(in the rows, 128 means zero)
Known rows, with every step that occurs
g k w: [136 111 176 158 138 116 170 133 123 142  87 133 119 176 103 128  79  75
 187 118 141 113 140 131 174  91 116 133 120 113 124 111 109 123  91 115
 150 173 122 135 122 169 117  88 144 144 119 133 142  47 122 204 124 119
 115 107 103 172 144]
g k x y p j l: [153 124 215 143 141 142 166 141 116 109 117 116 109 174 157  75 114 108
 168 188 144  92 106 119 152 143 105 178  91 164 107 123 198 117 150  98
 144 139  71  92 169 168 158 125 188  77 123 104 145  69  88 180 155 115
 137 170 104 133 101]
z w k x y p j l: [159 121 214 145 140 148 177 148 112 114 101 107 114 160 151  82 123 107
 170 188 146  90 116 128 158 129 115 167  92 155 115 122 198 114 140  99
 137 144  64 101 146 174 147 123 183  76 120 102 136  81  92 184 155 115
 139 176 101 140 103]
q d n y p j: [142 123 153 177  99 166 154 108  94  69 123 102 128 159 167  80 129 144
 137 110 123  98 112 122 143 161 109 134  92 190  89 118 242 105 163 118
 172 112  95 116 159 145 162 130 178  78 119 111 105 107 122 142 127 157
 134 192 114 139  83]
x k: [126 116 167 172 137 122 150 164 121 142 107 136 143 180 120 120 104  94
 160 156 140 110 137 135 165  98 108 157 128 145 137  96 160 138 103  99
 144 170 147 115 128 160 140  89 143 148 105 117 154  80 127 201 122 133
 131 125 110 173 151]
p j l g k x: [129 123 220 142 164  98 159 147 128 113 134 129 123 197 133 104  56  62
 206 187 151 109 138 105 164 118  94 169 109 124 147 127 132 138 108  85
 137 165  88 118 142 174 134 106 169 105 109 136 138  56 114 200 134 110
 139 127  95 144 150]
n d q: [152 116 122 206  82 148 143  77  82  91 146 111 139 192 102 122 122 119
 131 102  99 154 127 135 131 108 123 119 115 184  87 120 146 128  98 141
 165 136 164 127 130 126 121  91 133 142 143 145  89  96 148 173 116 200
 106 126 106 192  87]
y x: [142 130 172 189 132 123 164 111 143 109 109 128 132 166 142  92  99  95
 166 127 129 110 125 150 140  97 113 142  96 167 130  94 185 124 115 116
 143 156 141 127 132 155 129  84 157 136 108  95 110  86 154 175 121 145
 138 127 116 169 104]
k x y: [121 147 184 154 126 136 175 130 139  90 128 111 150 170 144 119  87 107
 165 129 127 131 123  84 178 127 100 172 115 163 131 122 138 139 122  66
 119 167 133  98 137 181  86  86 163 107 104  87 153  93 148 164 118 142
 131 151 121 163 117]
w k x y n d: [159 133 149 198  70 165 158  88 126  78 149 109 161 192 123 127 128 116
 152 123  91 127 107  99 149 119 110 134 107 175  75 111 162 128 109 106
 168 138 124 123 146 150  98  87 149 136 124 115 104  95 149 152 114 170
 101 129 118 200  90]
g l: [136 117 179 144 130 138 152 137  89 131 101 131 124 199 138 117  83 115
 155 170 158 107 136 108 147 114  99 165 100 141 113 138 154 121 120 119
 127 140 106 118 148 163 152  98 151  91 123 148 128  98 116 181 116 129
 117 123  87 164 120]
p j: [147 116 170 162 123 141 160 127  87 113 102 120 123 160 147  89 110 126
 147 147 144  91 132 113 142 136 113 138 106 157  94 114 188 121 122 102
 152 134  91 114 147 147 162 114 159  92 135 126 117  94 113 170 142 135
 125 165 108 157  90]
p y x k w: [133 123 180 179 143 106 177 159 138 138  82 133 119 167 110 121  93  68
 185 100 143 104 128 146 170  80 109 152 113 136 144  94 146 130 105 118
 139 184 149 128 124 181 125  94 148 158  98  91 162  49 136 195 131 114
 125 122 104 172 141]
d n y: [128 133 131 182 104 152 149  93 107  67 152 118 158 181 111 113 128 124
 151  75 134 119 118 132 169 127 103 134  79 179 121 103 207 110 137 131
 171 117 127 146 134 148 115  85 153 103 142 134  83  96 163 129  97 185
 126 158 120 154 100]
w k g: [131 118 177 141 133 131 161 153  97 121  98 122 155 175 134 119  75 106
 189 201 133 102 164 123 158  82 134 142 119 109 147 140 167 129  83  87
 117 143 116 108 117 170 124  83 144 122 107 134 106  85 120 209 139 123
 125 117 116 186 143]
x y p j l g: [155 121 209 153 142 142 167 147 119 121 120 138 110 194 148  93 112  91
 164 202 152  79 109 111 138 148  95 183  82 165 113 138 183 128 147 120
 132 140  67  98 159 173 175 119 184  75 141 135 137  73  95 173 144 121
 132 169  93 131 107]
y n d: [166 121 133 205  66 170 148  80 101  92 142 117 150 192 115 124 136 118
 135 121  94 117 109 123 136 125 116 114 103 183  64 104 174 123 101 132
 181 129 124 131 154 134 122  84 150 137 142 143  90  94 146 149 107 177
  97 127 114 195  81]
z w: [151 111 166 171 130 139 180 128  95 137  84 123 128 150 110 135 112  92
 160 131 140 109 155 156 175  86 121 106 111 130 130 101 136 118  86 122
 147 167 112 137  97 163 103  81 153 113 131 147 109 103 153 190 102 140
 133 140 103 180 121]
l g: [142 116 177 165 137 130 160 137 112 125 117 142 130 197 122 121  89  82
 166 175 143  96 137 119 144 126  98 153  98 144 126 129 149 137 110 125
 131 153 103 121 130 163 149  91 157 107 139 163 121  81 126 178 118 138
 125 136  96 152 130]
j l g k x y n d: [161 130 169 196  85 155 155  93 130  89 162 128 146 212 123 124 123  97
 161 147 103 119  95  98 143 123  99 149  98 177  79 118 152 131 116 115
 174 136 108 119 166 154 117  94 161 128 137 127 114  76 138 157 117 159
 104 125 108 187  94]
g k: [135 115 173 156 142 114 149 117 122 128 121 134 131 195 118 117  84  92
 178 159 133 112 142 125 159 100  93 140 120 122 111 109 132 127 105 102
 157 156 122 128 129 153 126  92 150 130 124 145 121  70 123 200 115 134
 125 108 110 176 136]
y p j l g: [158 114 206 154 143 141 161 149 109 124 116 139 107 194 141  90 109  86
 168 206 155  76 117 124 135 145 100 171  82 159 114 136 187 128 138 129
 137 138  62 106 155 166 184 119 181  78 142 151 131  70  92 177 145 121
 131 163  90 129 112]
z w k x y n: [156 141 167 176  99 167 176 110 146  80 121 100 151 179 127 126 113 102
 160 140 105 113 119 100 171 116 100 151 103 147 103 121 178 118 107  91
 154 160 128 128 144 171  70  77 160 126 110 103 113 100 153 161 110 140
 122 130 118 190 100]
z w k g: [136 115 183 147 135 130 175 156  94 131  85 124 149 165 127 129  78  96
 197 196 136 101 171 137 168  65 140 128 119  98 155 138 152 124  74  93
 119 151 109 115 102 173 111  83 145 122 107 138 104  89 128 215 132 118
 129 118 110 194 147]
n y: [127 133 142 167 116 151 161 103 107  98 133 117 153 175 116 114 117 115
 150  97 145 113 117 125 170 117  98 140  91 174 115  98 203 122 141 120
 164 127 125 131 132 154 121  98 160  99 132 130 101  88 148 145 106 162
 133 156 120 167 104]
x y p j l g k: [142 117 209 149 153 119 157 135 137 127 130 144 113 211 140 102  92  79
 190 204 144  91 117 108 148 123  80 178  98 135 107 130 148 128 139 105
 151 147  82 107 150 168 157 118 175  99 127 133 139  56  97 197 135 112
 135 134  97 155 131]
w z: [151 106 152 161 132 139 181 127  88 140  76 128 133 140 100 126  93 105
 149 129 140  98 158 152 161  92 114 109 125 132 127 128 141 115  89 111
 141 159 127 117 112 172 113  84 138 112 137 158 129 110 140 184 109 134
 118 127  96 171 138]
l g k x y: [116 143 199 150 141 119 172 132 154  98 138 125 144 191 140 122  75  88
 185 153 132 128 122  77 176 118  83 182 114 146 134 127 119 142 124  66
 125 170 122 103 138 185  92  91 164 109 106  96 156  78 141 179 119 128
 135 137 114 164 135]
q d n y: [131 131 119 196 101 154 144  84 107  55 160 115 159 181 119 120 129 136
 135  63 123 125 121 128 167 128 103 128  81 186 127 108 199 104 135 139
 176 112 134 151 133 148 117  88 149 107 149 140  79 102 168 119  94 200
 116 158 118 141 100]
k x: [125 130 185 151 137 125 161 138 109 100 121 108 143 168 129 111  64  88
 176 141 134 126 145 117 172 125 115 143 116 144 146 118 150 136  95  83
 126 170 124 119 131 168 106  84 158 116 102 127 130  84 140 179 117 137
 134 137 111 150 134]

Rows
[134 112 188 157 152 107 151 128 131 135 128 148 125 214 117 122  76  71
 192 184 141 102 140 117 153 105  82 154 112 117 121 121 123 135 108 111
 151 157 107 128 129 161 142  98 154 123 129 160 123  61 118 202 116 124
 127 109  97 170 148]
l g k
[140 109 149 194 132 121 184 138 119 132  79 136 130 139  94 137  94  91
 165  73 141 105 147 164 177  67 124 114 119 134 161 119 132 108  90 128
 156 166 145 135 107 184 107  87 128 145 124 122 144  88 158 182 107 135
 116 118  91 164 158]
q d n y x k w z
[157 140 187 169 110 157 165 116 151  83 141 117 133 202 141 108 108  96
 161 167 116  97 100  84 156 139  86 177  91 159  95 130 184 122 128  95
 163 147 105 114 180 168 108  95 174 109 125 108 126  78 130 160 127 128
 122 136 110 168  95]
p j l g k x y n
[127 121 160 200 127 114 166 145 142 117 101 136 130 167 114 125 100  83
 171  73 138 117 126 148 174  83 125 143 106 149 157  95 148 119 102 130
 157 168 153 144 125 171 122  87 139 166 106  93 145  57 149 181 120 142
 120 119 105 157 145]
q d n y x k w
[147 100 174 156 146 114 190 142 107 161  65 144 116 153  86 139  71  70
 180 125 152  93 159 149 172  74 113 115 128 101 140 135  98 118  82 117
 146 174 114 126 106 187 112  90 135 126 134 158 150  75 129 205 114 106
 114 106  84 175 166]
l g k w z
[132 122 193 150 148 115 177 145 122 108 101 101 148 159 116 124  71  77
 201 152 137 124 164 127 185  86 119 130 121 109 162 113 134 131  79  80
 123 179 110 136  88 180  85  85 147 122  90 126 118  89 139 201 119 125
 138 126 105 171 152]
z w k x
[152 110 169 161 137 131 178 133 115 131  79 110 147 159 104 133 111  96
 184 158 134 108 166 148 175  68 120 117 118 100 133 105 143 116  81 106
 134 164 108 146  68 170 100  84 135 128 116 137 100  99 133 203 120 135
 128 125 106 193 139]
z w k
[134 131 137 181  91 180 151  99 109  57 137  96 146 170 148  98 126 133
 140  91 104 119 111 147 157 156 106 131  87 196 104 116 242 104 162 130
 168 121 130 124 146 151 127 106 177  96 107 118 102 106 145 136  95 177
 138 174 122 141  99]
q d n y p
[118 124 180 166 133 121 145 153 104 116 124 144 136 208 155 120  73 111
 173 171 154 106 134 112 151  87 108 179  96 144 157 148 172 119 120 116
 134 127 125 115 158 169 155 101 150 112 106 121 128  91 133 186 120 128
 126 113  89 163 140]
q d n y x k g l
[138 110 163 175 141 120 193 149 119 155  63 138 128 136  91 131  88  76
 172  92 155  96 145 164 178  59 119 121 123 127 153 112 134 117  94 116
 152 173 138 125 109 187 109  92 134 138 114 116 156  80 147 195 114 113
 127 116  92 178 160]
n y x k w z
[130 130 177 185 154 103 162 151 145 124 113 134 133 181 128 107 107  83
 178 135 134  99 122 143 155  87  85 168 111 155 140  85 186 137 125 102
 142 173 161 118 133 169 139  99 155 151  93  84 145  75 143 189 127 126
 138 132 111 177 130]
p y x k
[120 126 195 146 151 105 156 135 127 106 129 118 137 185 126 115  53  75
 198 155 135 128 147 112 174 109 100 148 123 123 145 115 126 138  95  78
 139 172 122 122 129 168 104  89 158 125  97 131 131  69 135 198 117 125
 137 116 108 159 153]
g k x
[118 123 186 166 140 113 157 173 119 134 105 145 143 178 147 110  71  89
 188 188 138 102 144 138 154  75 130 162 121 137 166 122 175 139  93  89
 128 157 145  98 143 169 140  85 155 147  89  99 140  72 136 214 137 115
 139 114 115 183 152]
y x k g
[147 143 171 183 146 117 172 102 134  93 117 120 125 171 137  94 107  95
 171 113 122  98 114 144 141 106  82 150  87 167 117  96 202 123 140 118
 137 157 145 124 134 167 126 100 166 120 112  94 103  84 155 154 124 141
 132 148 115 170  82]
p y x
[132 140 152 202 121 129 159  92 148  73 139 126 145 173 136  92 117 102
 167  81 131 115 109 151 151 103 106 142  74 185 134  89 214 112 136 130
 166 133 142 146 135 150 119  87 160 127 117  88  84  89 173 144 109 167
 142 143 121 163  94]
d n y x
[120 129 163 198 135 112 150 144 154 110 129 138 148 182 128 106 111  89
 175 114 140 112 118 151 162  84 102 162 103 168 151  80 195 129 125 110
 162 156 158 132 132 157 133  90 148 156  97  80 132  77 155 180 117 145
 146 128 115 173 138]
d n y x k
[120 125 204 147 158  99 155 141 132 111 135 128 133 198 124 116  46  60
 208 171 140 120 147 107 170 112  94 157 118 119 151 125 119 143 100  83
 134 173 109 122 129 174 115  93 160 120 101 140 134  62 130 199 118 118
 139 117 100 154 158]
l g k x
[150 145 162 176  93 172 166 105 142  73 134 102 149 185 134 117 109 110
 145 134 101 114 108  92 162 139  97 158 100 168  94 122 189 121 116  92
 155 154 136 117 168 165  83  77 165 122 114 104 120  97 152 148 110 148
 119 133 122 178  91]
k x y n
[131 137 205 145 126 155 172 139 143  92 121 109 128 182 163  95  93  94
 176 171 119 115 106 114 161 152  91 180 102 170 111 134 190 129 158  84
 132 160 110  87 158 181 120 111 194  92  84  90 158  82 115 179 121 122
 150 161 115 146 123]
j l g k x y p
[130 113 172 169 132 119 170 167 121 149  78 133 124 166 103 132  91  76
 173 114 148 111 139 141 176  89 125 145 125 128 141 103 126 130  88 115
 141 183 140 126 123 172 126  87 139 156 105 112 165  54 124 203 128 119
 120 117 103 169 155]
x k w
[134 130 193 150 119 147 168 131 118  91 109 106 122 161 176  78 103 121
 165 150 128 100 113  99 150 156  99 160 108 167  88 124 203 124 156  77
 150 141  93  92 163 161 148 130 185  81  93  85 142  93 107 174 140 118
 145 179 115 156  97]
g k x y p j
[170 129 135 202  75 165 153  76  96  80 148 112 145 194 111 124 140 118
 139 110  90 110 103 117 135 129  94 122  95 182  53 106 187 122 120 133
 178 130 126 127 157 143 122  95 155 125 144 142  85  92 147 135 110 174
  93 139 114 194  67]
p y n d
[151 123 221 146 150 134 170 155 129 113 118 130 119 195 147  93 101  82
 183 210 151  85 117 107 146 139  97 188  85 149 127 140 179 131 139 106
 125 147  63 102 147 180 162 119 180  78 126 127 139  69  94 184 149 112
 135 164  92 133 123]
w k x y p j l g
[113 128 180 166 139 115 159 166 121 129 114 143 150 178 145 109  78  86
 190 173 143 103 138 137 161  74 125 164 113 144 166 117 189 138 104  91
 137 147 144 101 145 169 137  92 157 140  89  96 133  70 140 205 133 119
 145 119 117 183 149]
n y x k g
[130 132 154 160 102 178 164 114 110  87 116  98 143 166 146  94 119 117
 150 113 120 112 109 144 159 149 100 140  95 188  93 110 246 115 165 118
 160 131 124 110 146 157 131 111 185  89  94 110 115  98 130 155 105 149
 150 172 124 159 103]
n y p
[116 127 167 186 131 116 148 154 120 105 129 142 152 179 147 115  82 102
 179 154 130 108 139 136 158  80 128 155 109 151 172 123 184 128 101 102
 142 140 150 110 145 165 135  86 152 145 100 101 124  79 150 190 127 140
 134 121 117 169 146]
q d n y x k g
[131 137 189 152 115 163 184 136 138  89 100  91 142 156 159 105 102 103
 172 142 110 123 123 122 172 134 104 152 112 159 113 125 189 124 142  79
 127 166 123  97 127 181  94 103 182 100  72  80 146 105 132 181 114 128
 152 164 121 168 121]
z w k x y p
[155 133 152 199  73 158 155  83 126  83 156 117 154 199 124 126 122 110
 154 123  93 129 101  99 148 123 103 135 108 177  72 111 151 130 111 106
 178 139 125 121 159 147 101  89 154 137 127 118 110  86 149 154 109 166
 103 123 118 199  92]
g k x y n d
[124 146 187 150 130 132 179 134 145  90 123 104 156 172 139 121  89 106
 175 140 126 130 130  83 181 114  99 173 118 145 134 123 137 137 117  59
 113 168 129 104 120 186  81  85 155 113  98  83 148  94 142 174 124 137
 130 144 121 171 127]
w k x y
[121 130 187 163 148 109 162 169 115 128 109 141 141 179 143 111  75  86
 192 180 138  95 140 135 153  79 115 165 114 137 158 123 184 138 104  89
 126 158 147  95 144 175 139  93 159 139  91  99 138  70 136 203 137 113
 136 122 114 183 142]
p y x k g
[134 138 144 212 118 132 155  84 145  66 146 124 147 172 140  98 116 111
 157  74 123 118 112 148 150 103 108 137  74 190 138  92 210 108 136 135
 166 129 146 148 133 149 122  88 156 129 121  93  85  92 175 138 105 179
 134 143 119 155  93]
q d n y x
[126 122 167 190 130 113 168 151 144 124  95 137 131 168 108 122  97  74
 183  83 146 115 125 152 176  81 124 149 106 144 153  91 153 124 103 124
 156 171 148 140 124 171 122  85 143 163 101  88 147  52 145 187 122 131
 127 118 106 169 145]
d n y x k w
